Each row was made from one walk, in order. Every step used is in the known rows, and no mark comes twice. Write each row's walk.
Known rows:
favufa -> nela -> takife -> rikigik: [  5 -19 -25 -41  -9  25  41   2  -2 -31  26  11 -18  -4  86 -35 -58 -14
  21  44  17 -17  30  49  13]
nela -> takife -> rikigik: [ -6 -17  -9 -12  10  15  24  10 -31 -22  31   4 -20 -10  26 -27 -38  -6
   2  26   5 -17  16  11  19]
rikigik -> nela: [  3 -22  -1  15  -5  16 -14  -4   1  -9  -6  -8  15  10  15  -6   1   0
 -12  20  11  -2 -37   2  -5]
sovu -> nela -> guduf: [ -6   2 -46 -20 -14 -23   0   5  40   3   2  -6  15  -8  14 -70  -6 -10
  11 -21  -2 -50   5  20 -16]
sovu -> nela -> ravo: [-10 -13 -43 -20  15  29   2  21  -3 -41  -7  -6  17 -25  13 -20 -13  10
  -7   7 -12 -42   5   8  -6]
takife -> rikigik -> favufa -> nela -> keva: [  0 -45 -25 -76   1   7  37 -10   2   5  54  60 -13  21 109  50 -21   5
 -33  53  19 -36  44  61  16]
favufa -> nela -> takife -> rikigik -> todis: [  7 -55 -31 -26 -13   7  40   2   3 -48  31 -13 -18   1  96 -29 -30  -3
  35  44  11  -8  32  62 -39]
guduf -> nela -> sovu: [  1   7  10  27  -8  -7 -17  -2   0   2  -4 -45  15   9  23 -72  24   2
 -26  15  19 -11 -18 -16 -31]
rikigik -> favufa: [  5 -28   1 -38   6 -15 -11   7 -16  -5  12  39   3  12  19   9  15  18
 -33  14  12  -5   3 -11  23]
nela -> takife -> rikigik -> favufa: [ -4 -45  -4 -47  17  -2  12  18 -48 -30  45  41 -17   2  45 -20 -25   9
 -28  43  17 -20  16   3  45]
sovu -> nela -> takife -> rikigik: [ -7 -11 -52 -35   6  14  20  13 -15 -22  22  19  -8  -9  30 -33 -35 -19
  10  33  12 -33  21   9  18]
nela -> takife: [ -7  -2  -2 -11 -15   8   5  25   0 -38  12 -11  -2  -4   8 -30 -22   7
  -7  18  12  -5  12 -18  23]
todis -> rikigik -> favufa: [  3 -35  -2 -48  21 -11  -8  31  -2  21 -10  -2   1   7  19   6  53  43
   6  26  12 -16  -1  12  26]
ravo -> nela -> takife: [ -2 -18 -38 -13 -12  11  23  10   6 -32  16   1  -3 -17   3 -33 -21  -2
  17  25  27 -27   2  10  20]
nela -> guduf: [ -4   0   0   8 -10 -24  -1   4  21   0  12 -19   4  -9  11 -67  -4   3
   3 -29  -8 -33   0  19 -10]
favufa -> nela -> guduf: [  8  -7 -20 -25 -28 -11  13  -6  52  -6   5 -10   8  -1  71 -71 -22  -3
  18 -15   6 -29  15  54 -15]
todis -> nela -> guduf: [  1   6  -3   9 -16 -26  -6  12  42   5 -11 -17  11   8  44 -67 -21  19
  15  -8   5 -51  27  44 -10]
sovu -> nela: [  0   5 -45 -22  -1  -1  -1   4  21   0  -9  13  13   2   6  -7  -3 -14
   9   7   4 -11   4   0  -6]
guduf -> nela -> keva: [-14   6   9  -3 -18  -4  11   3  33  -3  14   3   7  24  18  48  29   4
 -44  18  20 -34  -5  -6  -5]
favufa -> nela: [ 12  -8 -19 -30 -19  11  16  -9  28  -5  -5   8   3   6  61 -10 -19  -6
  14  14   9   4  15  37  -8]
takife -> nela: [  4  -5   3  -6  -9  -1   5 -10  21   3  -2  19  -5   1 -16  -7   8 -22
 -10  10   9 -18  31  18  -9]
guduf -> nela: [  1   2  11   6  -8 -13  -3  -7  12  -5 -14  -1   4  15  10   5  23  -4
 -19   4  13 -12 -35  -7  -4]
sovu -> nela -> takife: [ -7   2 -46 -32 -19   5   6  30  17 -36   2   2  10  -3  11 -38 -22  -6
  -1  21  15 -16  17 -20  22]

Write each row's walk:
[  3 -33  -8 -46  11  -4   8  26 -29 -25  17  40 -12  19  76 -19 -48  25
 -21  64  32 -36  41  27  45] => todis -> nela -> takife -> rikigik -> favufa
[ -5  -1   8  -1 -23  -1   3  19  12 -43  -2  -6   4  10  15 -26   0   5
 -24  18  25 -17 -21 -28  20] => guduf -> nela -> takife
[ -5  -9   4  -5  -1   4  20   8 -18 -25  16   6 -15   1  34 -25 -13 -13
 -13  28  19 -28 -18   5  14] => guduf -> nela -> takife -> rikigik
[-12 -29  -8  -2   0  25   3  26  35  16   1 -44  15   9  22  38  53  33
   3  47  16 -38 -13  32  -2] => todis -> rikigik -> nela -> keva
[  7 -19  -6  13 -11 -23  -2  10  27 -13 -18 -26   7  23  38  -3   3  25
  22  26   5 -17  30  31 -54] => rikigik -> todis -> nela
[ -4 -24  -4   3 -16  24 -10  17  -1 -47   8 -21  12   5  25 -33 -22  10
 -18  35  23  -6 -22 -16  21] => rikigik -> nela -> takife
[ 18 -43 -24 -48  16   3  11 -16 -30   8  37  16  -6   7 110 -76 -27   4
 -17  52  19  -8  32  47 -14] => takife -> rikigik -> favufa -> nela -> sovu
[ -3 -39  -7  19   7   7  -3  27   7 -56 -18 -44  13  -1  46 -11  -6  46
  13  18 -11 -44  33  45 -54] => rikigik -> todis -> nela -> ravo
[-16   7 -46 -25 -12   3  17  11  43   2  18  14  14  11  14  36   0  -7
 -19  20  10 -41  33   6  -3] => sovu -> nela -> keva
[ 17 -51 -23 -66  11   1  20 -20 -17   3  27  62 -14  11 101   3 -26  -3
  -8  43  14 -12  16  55  14] => takife -> rikigik -> favufa -> nela
[  5 -62 -23 -66  28  31  21   0 -38 -41  27  40 -10 -16 106  -9 -38  18
 -19  43  -4 -41  18  63  13] => takife -> rikigik -> favufa -> nela -> ravo
[  3 -61 -44 -52  20   1  30   4 -39 -26  48  56 -21 -13  43 -26 -24   0
  -6  55  30 -44   4  28  37] => ravo -> nela -> takife -> rikigik -> favufa
[ -3 -39 -49 -71  12  -1  11  22 -26 -25  33  57  -6   2  49 -27 -29  -4
 -25  46  21 -33  21  -2  38] => sovu -> nela -> takife -> rikigik -> favufa
[  2 -44 -11  13  17 -10  17 -16 -26  -4  24 -13 -18  -2  25   6  10  -7
  24  15 -12  -9   4  37 -60] => takife -> rikigik -> todis
[ -4  -4 -21 -37 -29  14  33  -5  50  -4  22   6   5  17  67  42 -18   3
 -12  31  12 -23  41  41  -6] => favufa -> nela -> keva
[ -6 -26   1   7   8  29   5   8   3 -37  -1   3   0 -24  -8 -16  -2   1
 -19   7 -10 -42  33  28 -10] => takife -> nela -> ravo
[-10 -11  11  12  11  20  -5  12  -6 -48 -11 -17  11 -12  20  -9  13  19
 -29   1  -4 -41 -34   3  -5] => guduf -> nela -> ravo
[ -7 -53  -8  19  42  54   2  -4 -51 -40  13 -12   1 -27  44  -8 -23   8
  -7  35 -13 -41 -35  46 -10] => takife -> rikigik -> nela -> ravo
[  9 -15  -6  37  -8 -18 -13  10  13  -9 -10 -72  18  17  52 -76   5  31
  13  30  11 -15  48  24 -83] => rikigik -> todis -> nela -> sovu
[  9 -34 -19 -75 -31   6   9  23  11 -47  17  39   3  19  86 -29 -34  20
 -25  40  31  -8  30  12  44] => rikigik -> favufa -> nela -> takife
[  4 -37  -7  12  22  23   1 -19 -32   4  14   4  -5  -1  35  -3 -14 -10
   3  30   7 -11 -35  28  -9] => takife -> rikigik -> nela
[  0  -6 -12  -5   2  11  18  18 -13 -20   8   2 -13   7  57 -29 -58   7
  12  47  21 -36  44  33  21] => todis -> nela -> takife -> rikigik
[ 16 -32 -16 -68 -11  -6   4  -1  14 -10   7  46   5  19  80   1 -15  14
 -23  28  19  -2  15  22  20] => rikigik -> favufa -> nela
[ -4 -52 -13  19  30  15  17  11 -25 -43   3 -33  -7 -11  67  -9 -22  33
  22  33 -15 -58  34  73 -57] => takife -> rikigik -> todis -> nela -> ravo
